What can hang from each mark
J_973: J_557 J_706
J_257: J_737
J_884: J_737 J_988
J_768: J_311
J_737: J_257 J_311 J_884 J_973
J_152: J_643 J_737
J_988: J_884
J_557: J_973

Every row comes from one small tree of marks. The marks that hang from a mark follow it in brackets, in the order of their numbers. Every link used is in the known rows. Which tree was each row made from?
Known rows
J_257[J_737[J_311 J_884]]: [ 1.93  0.05  0.60  2.80  0.96  2.72  4.38 -2.49 -1.67 -0.72  2.82  0.73
  0.81 -0.12 -2.03  1.71 -0.27  0.99 -1.01  0.23 -0.03 -3.55  1.01 -1.61
 -0.23]
J_768[J_311]: [-3.59  1.86 -0.42  4.12  1.47  1.25  3.29 -1.31  1.19  1.57 -2.41  2.91
 -3.02  1.20 -1.26 -0.21  3.09  1.52  1.15 -0.99 -0.24 -3.29 -0.89  3.03
 -2.74]
J_557[J_973]: [-2.91 -0.16  0.30  1.79  1.50  1.31  3.05  3.25  1.53  2.49 -5.72 -1.75
 -1.79  2.01 -0.53  2.86  2.56 -2.17 -1.93 -0.37  0.76 -2.39  0.44  1.93
  1.90]
J_152[J_643 J_737]: [-5.83 -1.52  3.80  1.22 -1.04 -3.39 -0.70 -2.23 -3.24  1.66 -6.51 -1.45
 -1.43  3.37 -2.63  5.77  2.13 -2.15 -2.00 -3.27 -1.24 -0.44 -0.02  3.60
  2.92]
J_257[J_737[J_884 J_973[J_706]]]: [ 3.30  0.25  2.15  1.69  1.04  1.25  3.83 -1.00 -1.49  1.67  2.44  0.89
  0.80 -1.36 -2.39  0.37  1.07  1.96  1.37 -0.10  0.38 -1.47 -0.02 -2.90
 -0.59]
J_737[J_311 J_884[J_988]]: [ 0.36  0.06 -2.84  0.80  0.67  2.96  1.63 -0.73  0.59 -2.80  3.93  0.61
 -1.12 -2.96 -0.07  0.71 -2.23  0.61 -3.49  4.37 -2.51 -1.26  0.01  1.20
 -3.16]
J_152[J_643 J_737[J_257 J_311 J_884]]: [-1.43  0.48  3.78 -2.38 -2.52 -2.42 -2.05 -1.71 -4.34  0.37 -0.49 -1.57
 -0.83 -0.56 -1.34  1.22 -2.53 -1.84 -1.16 -0.52 -1.52  0.07 -0.41  2.70
  4.09]
J_884[J_737[J_257 J_973[J_706]] J_988]: [ 0.10 -0.04 -3.36 -2.29 -0.29 -1.31 -3.32  3.60  1.58  0.99 -1.76  1.03
  0.17 -2.44  2.27  0.82  1.92  0.90  1.76 -0.01  1.74  0.75 -0.38 -0.64
 -2.13]
J_257[J_737]: [-2.16 -1.08  1.07  3.40  1.98  0.66  3.31 -1.06 -0.75  1.81 -2.71  1.80
 -0.24  2.25 -2.31  4.49  3.34  0.63  0.72 -2.20  1.66 -3.97  0.40 -0.38
 -0.40]
J_152[J_737]: [-5.58 -2.04  2.21  1.72  0.83 -3.40 -0.19 -2.14 -1.41  0.90 -3.68 -0.34
 -1.49  2.95 -1.75  4.89  5.00 -1.71 -0.17 -2.28  0.02 -2.70 -0.71  2.37
  1.36]
J_557[J_973[J_706]]: [-2.17  0.96  1.44  1.26  1.17  0.84  3.90  3.99  3.29  4.93 -4.09 -1.99
 -2.03 -0.99 -0.20  1.49  3.92 -1.74 -0.61 -1.09 -0.11 -3.70 -2.02  2.30
  1.73]
J_884[J_737[J_257 J_311] J_988]: [-1.30 -0.27 -5.20 -1.25 -0.39  0.18 -2.98  2.21  1.09 -1.26 -1.51  0.86
 -0.01 -1.17  2.87  2.33  0.60 -0.02 -0.45  0.23  1.36 -1.56  0.68  0.99
 -2.16]
J_737[J_257 J_311 J_884 J_973[J_557]]: [ 2.88  1.15  1.45 -3.32 -0.86  0.78 -0.49  1.17  0.82 -0.52  6.83  0.25
  0.38 -0.34  0.32 -6.43 -4.41  0.39  1.63  2.95 -0.91 -0.29 -1.35 -0.51
  2.51]
J_884[J_737[J_311 J_973[J_557]]]: [ 0.77 -1.24 -2.12  0.55 -0.55  0.16  0.26 -1.02  0.94 -1.81  1.26 -1.15
  1.98  4.26  0.58 -1.89  1.45  0.23 -0.83 -1.88 -0.26 -2.37  1.21 -1.22
  0.96]
J_988[J_884[J_737[J_311 J_973[J_557]]]]: [-0.99  0.41 -1.04  2.95 -0.88 -0.31 -0.21 -2.47  3.86 -0.82 -1.29 -1.36
  1.88  1.89  0.98 -3.13  0.11 -0.10  0.27 -2.22  0.62  2.36 -0.11 -1.89
 -1.72]
J_988[J_884]: [-5.73  0.79  1.88  5.07  1.51 -1.00  2.19 -2.86  3.77  2.29 -4.42  0.80
 -1.13 -0.06 -0.31  0.14  1.91 -0.62 -0.03 -0.80 -0.01  1.82 -2.88  1.71
 -3.30]
J_737[J_257 J_884 J_973]: [ 0.99  1.02  2.23 -1.56  1.26 -0.68  0.16  0.11 -1.08  0.78  2.72  1.00
 -0.50 -1.22 -0.08 -2.97 -1.48  0.44  1.17  3.45  0.44  1.97 -0.63 -0.02
  1.12]
J_257[J_737[J_973]]: [ 1.41 -1.23  0.75  1.69  1.60  1.20  1.80  0.35 -2.09  0.42 -2.40  1.11
  0.79  2.82 -1.82  3.57  1.48  0.55  1.75 -2.64  1.93 -0.74  1.96 -2.04
  0.09]
J_152[J_643]: [-4.70 -0.15  2.70  2.44  0.30 -0.68  2.72 -1.43 -0.96  1.99 -5.25  0.04
 -1.71  2.24 -1.72  2.71  0.56 -1.07 -2.89 -1.68 -2.02 -0.59 -0.69  3.54
  0.88]
J_988[J_884[J_737[J_973[J_557 J_706]]]]: [-3.00  0.60  0.61  3.60 -0.46 -2.03  0.47 -1.78  5.43  2.52 -1.69 -0.63
  1.11  0.33  0.42 -3.41  3.39  0.94  0.87 -2.39  0.75  1.51 -2.60 -1.23
 -2.41]
J_884[J_737[J_257 J_311 J_973] J_988]: [ 2.47 -0.45 -5.28 -3.04 -1.03  0.78 -4.29  2.84 -0.17 -2.62 -1.03  0.44
  0.89 -0.48  3.43  1.02 -1.22 -0.16  0.62  0.09  1.90  1.51  2.38 -1.10
 -1.36]
J_257[J_737[J_973[J_557]]]: [ 0.17 -1.70  1.01  0.90  0.84  1.02  1.52  0.75 -0.09  0.78 -0.92  1.19
  1.10  4.59 -2.52  1.37  0.93  1.08  2.53 -1.93  1.73 -2.30  0.67 -1.98
  0.95]

Which tree is each row?
[ 4.60  0.94 -1.87 -4.35 -0.39  2.38 -2.49  2.36 -0.59 -2.75  4.48  0.88
 -0.30 -3.84  1.50 -2.31 -5.53  0.29  0.79  4.70 -0.50  3.30  0.79 -0.58
 -0.90] | J_737[J_257 J_311 J_884[J_988] J_973]
[ 2.10 -0.87 -2.28  1.30  0.16  0.27  0.53 -1.21 -0.99 -2.04 -0.70 -1.71
  1.79  2.41  1.59  0.12  2.02 -0.37 -1.78 -2.78  0.32 -0.23  2.59 -1.33
  0.55] | J_884[J_737[J_311 J_973]]
[-3.06  1.82 -0.41  2.52 -0.30 -1.74 -1.03 -1.87  3.37  1.34 -3.07 -0.37
  0.60 -1.24  2.29 -1.90  1.26 -0.67  0.66 -2.48  1.74  1.60 -1.40 -0.18
 -1.76] | J_988[J_884[J_737[J_257 J_311]]]
[ 2.63  1.17 -0.62 -1.59 -1.01 -1.25 -0.80  1.74  0.57  1.16  0.65 -0.84
  1.15 -1.58  2.77 -2.51  1.97 -0.33  1.60 -3.56  0.83 -1.06 -0.49 -0.92
  1.74] | J_884[J_737[J_257 J_311 J_973[J_706]]]
[-1.65 -0.49  3.26  0.59 -1.97 -1.64  0.24 -3.88 -4.53 -1.15 -0.79 -2.42
 -0.50  1.15 -2.56  2.70 -1.30 -1.56 -3.63 -1.22 -3.05 -0.33  0.68  2.32
  2.58] | J_152[J_643 J_737[J_311 J_884]]
[-1.29 -1.31 -5.78  1.48  0.05  1.40 -0.71 -0.11  1.03 -2.80 -1.00  0.24
  0.17  0.24  1.72  3.48  1.44  0.08 -3.01 -0.09 -0.17 -1.97  1.75  0.35
 -3.35] | J_884[J_737[J_311] J_988]
[-2.32 -1.40  4.33 -0.45 -1.97 -2.37 -1.19 -2.31 -3.24 -0.23 -0.56 -1.96
  0.11  4.06 -3.51  0.83 -1.67 -0.68 -1.70 -0.04 -2.10  1.46  0.60  1.03
  3.70] | J_152[J_643 J_737[J_884 J_973[J_557]]]
[ 5.68 -0.69 -2.69 -0.56  0.14  4.56  0.56  0.29 -2.45 -3.48  3.11  1.03
  1.09 -1.02 -0.91  2.43 -3.74  1.51 -0.13  1.63  0.81  0.68  3.17 -3.62
 -2.20] | J_257[J_737[J_311 J_884[J_988] J_973]]
[ 1.29  0.57 -1.21 -2.96  0.93  0.79 -2.33  2.40 -0.32 -0.75  2.14  1.91
 -0.81 -2.98  0.29 -0.97 -3.43  0.99  1.00  5.87  0.57  3.61  0.07 -0.01
 -1.69] | J_737[J_257 J_884[J_988] J_973]
[ 3.32  0.72  1.45 -0.64  0.00  1.00  2.08  0.89  1.35  0.43  1.30 -1.29
 -0.34 -1.87  1.12 -2.36  0.33 -0.79  0.38 -2.58 -2.24 -0.75 -1.31 -0.20
  0.98] | J_737[J_311 J_973[J_706]]
[-0.86 -1.83 -5.15  0.78  0.79  0.42 -1.79  0.84 -0.43 -2.34 -2.78  0.48
  0.90  1.75  0.97  3.63  1.99  0.69 -1.50  0.34  1.60  1.60  2.85 -0.86
 -3.03] | J_884[J_737[J_973] J_988]
[ 0.19  1.43  3.48 -2.58  0.05 -1.33  0.33  1.91  2.78  3.09  5.92  1.00
 -0.51 -2.48 -0.60 -6.56 -0.75  1.39  2.87  3.17 -1.06 -1.49 -4.55  0.07
  1.71] | J_737[J_257 J_884 J_973[J_557 J_706]]
[ 1.88 -0.56  3.22 -1.43 -2.30 -0.71 -1.09 -2.66 -5.46 -2.08 -0.66 -3.22
  0.23  1.64 -1.98  1.55 -3.30 -1.88 -2.61 -1.33 -2.48  3.12  2.68  0.35
  3.62] | J_152[J_643 J_737[J_311 J_884 J_973]]
[ 4.10 -0.16 -2.67 -1.09  0.30  3.59  0.20  0.31 -0.68 -4.30  4.21 -0.26
 -0.02 -2.20  0.34 -0.88 -4.19  0.37 -2.12  4.27 -1.75  2.27  1.85 -0.95
 -2.37] | J_737[J_311 J_884[J_988] J_973]
[-2.11  1.22  0.00  2.04  0.23 -2.46 -2.01 -1.22  2.51  1.52 -4.56  0.31
  1.12 -0.01  1.62 -1.64  1.20 -0.36  1.96 -1.67  3.15  4.91 -0.50 -1.35
 -1.53] | J_988[J_884[J_737[J_257 J_973]]]
[-1.16 -1.57  0.98 -1.53 -1.68 -1.05 -2.86 -1.12 -4.71 -2.05 -2.92 -1.38
 -0.52  1.09 -2.62  4.49 -2.83 -0.81 -2.60  1.59 -1.57  4.25  2.68  0.95
  0.34] | J_152[J_643 J_737[J_884[J_988] J_973]]
[ 2.24  0.09 -1.47 -1.38 -0.58 -0.74 -1.87  0.91 -1.01 -0.56 -0.62 -0.59
  1.49  1.09  2.29 -1.44  0.75 -0.71  0.81 -2.58  1.75  0.28  1.59 -0.98
  1.97] | J_884[J_737[J_257 J_311 J_973]]
[ 1.43 -0.24 -1.12  0.56 -1.29 -0.22  1.01  0.12  2.49 -0.12  2.30 -1.52
  1.41  1.40  1.04 -3.16  2.55  0.56 -0.13 -3.12 -0.83 -3.50 -0.59 -1.23
  0.85] | J_884[J_737[J_311 J_973[J_557 J_706]]]
[ 4.16  1.48  1.15 -2.93  0.26  1.08  0.12  0.63 -1.32 -1.09  4.49 -0.06
 -0.06 -2.16  0.80 -4.15 -3.84 -0.25  1.00  2.60 -0.45  1.81  0.00 -0.48
  2.01] | J_737[J_257 J_311 J_884 J_973]
[-0.06  0.58  0.37 -0.72  0.19 -2.86 -0.83  1.41  0.85  2.85 -1.28 -0.06
  0.79 -0.62  1.60 -1.18  3.74  0.15  2.11 -2.68  1.91 -0.74 -1.11 -0.62
  0.92] | J_884[J_737[J_257 J_973[J_706]]]
[ 0.53  1.05 -2.38 -2.20  0.37  1.88 -1.01  1.46  0.93 -1.17  4.14  1.32
 -1.63 -4.40  1.12 -1.11 -3.62  0.33 -0.48  5.14 -0.83 -0.65 -1.26  1.27
 -2.00] | J_737[J_257 J_311 J_884[J_988]]
[-0.39 -0.24  4.90 -0.50 -1.82 -2.83 -0.13 -2.22 -3.82  1.56 -1.22 -2.44
 -0.77 -0.14 -2.58  1.45  0.13 -0.71 -1.78 -1.53 -2.45  2.12 -0.22  0.90
  2.91] | J_152[J_643 J_737[J_884 J_973[J_706]]]
[-5.77 -0.51  4.41 -1.24 -1.58 -4.51 -3.26 -0.30 -3.10  2.93 -6.52 -0.62
 -1.84  2.07 -1.45  4.37  1.09 -2.39  0.67 -3.22  0.01  0.27 -1.29  3.82
  4.08] | J_152[J_643 J_737[J_257]]
[-2.76  0.66 -1.22 -0.91  1.44  0.14 -0.84  1.17  1.07  0.73  2.08  2.64
 -1.93 -3.73  0.06  0.24 -1.40  0.97 -0.50  5.82  0.18 -0.38 -1.75  1.82
 -2.69] | J_737[J_257 J_884[J_988]]
[ 2.62 -0.50  1.28  1.99  1.82  1.81  3.12 -1.45 -2.62 -0.51  1.36  1.20
  1.22  1.38 -2.73  1.70 -0.09  1.36  0.57  0.76  1.16 -0.15  2.07 -2.95
 -0.37] | J_257[J_737[J_884 J_973]]
[-3.34  0.89 -1.05  4.96  0.00 -0.87  1.35 -3.76  3.12  0.09 -3.02 -0.88
  0.99 -0.02  1.33 -0.28  2.32 -0.49 -1.38 -2.74  0.66  1.06 -0.48 -0.43
 -2.90] | J_988[J_884[J_737[J_311]]]
[-0.49 -0.95 -4.42 -1.95  0.34 -0.91 -4.26  2.78 -0.10 -0.90 -2.73  1.46
  0.44  0.33  1.97  2.19  0.61  0.42  0.79  0.96  2.74  2.12  1.94 -0.72
 -1.90] | J_884[J_737[J_257 J_973] J_988]
[-4.08 -0.79 -4.50  0.02  0.65 -1.47 -2.73  1.49  1.19  0.55 -2.85  1.71
 -0.35 -0.20  1.81  3.18  2.69  0.55  0.09  1.18  2.34 -1.26  0.13  1.04
 -2.69] | J_884[J_737[J_257] J_988]
[ 5.90  0.86  1.59  0.58  0.07  2.80  3.65 -0.60 -1.48 -0.20  4.58 -0.25
  1.08 -2.20 -1.09 -0.94 -1.17  1.46  0.66 -0.85 -0.37 -1.79  0.42 -3.50
  0.11] | J_257[J_737[J_311 J_884 J_973[J_706]]]
[ 0.23  1.61 -0.79  0.73 -0.92 -1.22 -2.26 -0.88  2.31  0.25 -2.79 -0.67
  1.42 -0.78  2.55 -2.71 -0.29 -0.89  1.65 -2.62  2.43  4.53 -0.03 -1.74
 -1.20] | J_988[J_884[J_737[J_257 J_311 J_973]]]
[ 2.84 -1.24  0.37 -0.27 -0.31  2.45  1.24  0.77  0.04 -1.08  1.10  0.37
  1.42  3.40 -1.34  0.35 -1.08  0.56  2.28 -2.69  0.88 -2.80  1.19 -2.46
  1.47] | J_257[J_737[J_311 J_973[J_557]]]
[-1.06  0.97  3.16 -2.84 -0.20 -2.07 -0.81  3.59  3.64  4.38  1.71  0.96
 -1.10 -0.59  0.28 -4.78  0.89  0.31  4.47 -0.56 -0.16 -1.64 -4.63  0.99
  2.44] | J_737[J_257 J_973[J_557 J_706]]
[ 0.30  1.39  3.16 -2.29  0.61 -1.78 -0.45  3.16  1.61  3.93 -0.18  0.86
 -1.20 -2.43  1.10 -2.47  1.47 -0.32  3.81 -1.19  0.34  0.21 -3.27  1.12
  1.51] | J_737[J_257 J_973[J_706]]
[ 4.09  0.25  0.74  0.34  0.46  2.26  2.52 -1.55 -1.40 -2.57  4.20 -1.06
  0.38 -0.48 -0.27 -2.84 -2.28 -0.21 -2.13  2.01 -2.37  1.05  1.45 -1.00
  0.59] | J_737[J_311 J_884 J_973]
[ 4.71  0.85 -1.51 -1.67 -0.13  3.13  0.96  1.17  0.95 -1.89  5.55 -0.46
 -0.60 -5.42  0.55 -2.41 -3.01  0.89 -1.23  3.19 -2.95  1.22 -0.72 -0.77
 -2.48] | J_737[J_311 J_884[J_988] J_973[J_706]]
[ 1.25 -0.76  0.27 -1.02 -0.10  1.76  0.90  0.89  1.62 -1.41  2.10 -0.80
  0.32  2.93 -0.32 -2.95 -1.49 -0.47  0.42 -0.86 -1.59 -1.38 -0.51  0.12
  1.78] | J_737[J_311 J_973[J_557]]
[-0.07 -0.05 -0.76 -3.63  0.13  0.66 -2.91  2.93  1.63 -0.43  4.39  2.17
 -0.46 -1.14 -0.27 -3.21 -3.86  1.67  1.77  6.65  0.36  1.33 -1.49 -0.03
 -0.81] | J_737[J_257 J_884[J_988] J_973[J_557]]
[-1.20  0.24 -1.54  0.55 -0.20 -1.60 -0.31 -0.24  0.51  0.32 -0.64  0.11
  0.56  0.54  2.20 -0.06  2.45 -0.60  0.06 -2.49  1.34 -3.19 -0.04  0.79
  1.08] | J_884[J_737[J_257 J_311]]
[-1.44 -0.87  1.62  1.20 -0.25 -1.44  0.77 -3.50 -2.23 -1.50  2.00 -1.55
 -0.71  0.29 -1.42  1.98  1.43 -1.03 -1.96  0.14 -1.69 -2.33  0.17  0.86
  1.34] | J_152[J_737[J_311 J_884]]
[ 0.90 -0.72 -2.05 -0.07  1.50  2.17  0.54  0.03 -0.39 -2.38  1.98  1.03
 -0.60 -1.21 -0.89  0.30 -1.99  1.17 -1.68  5.29 -0.80  2.83  1.30 -0.48
 -3.48] | J_737[J_884[J_988] J_973]
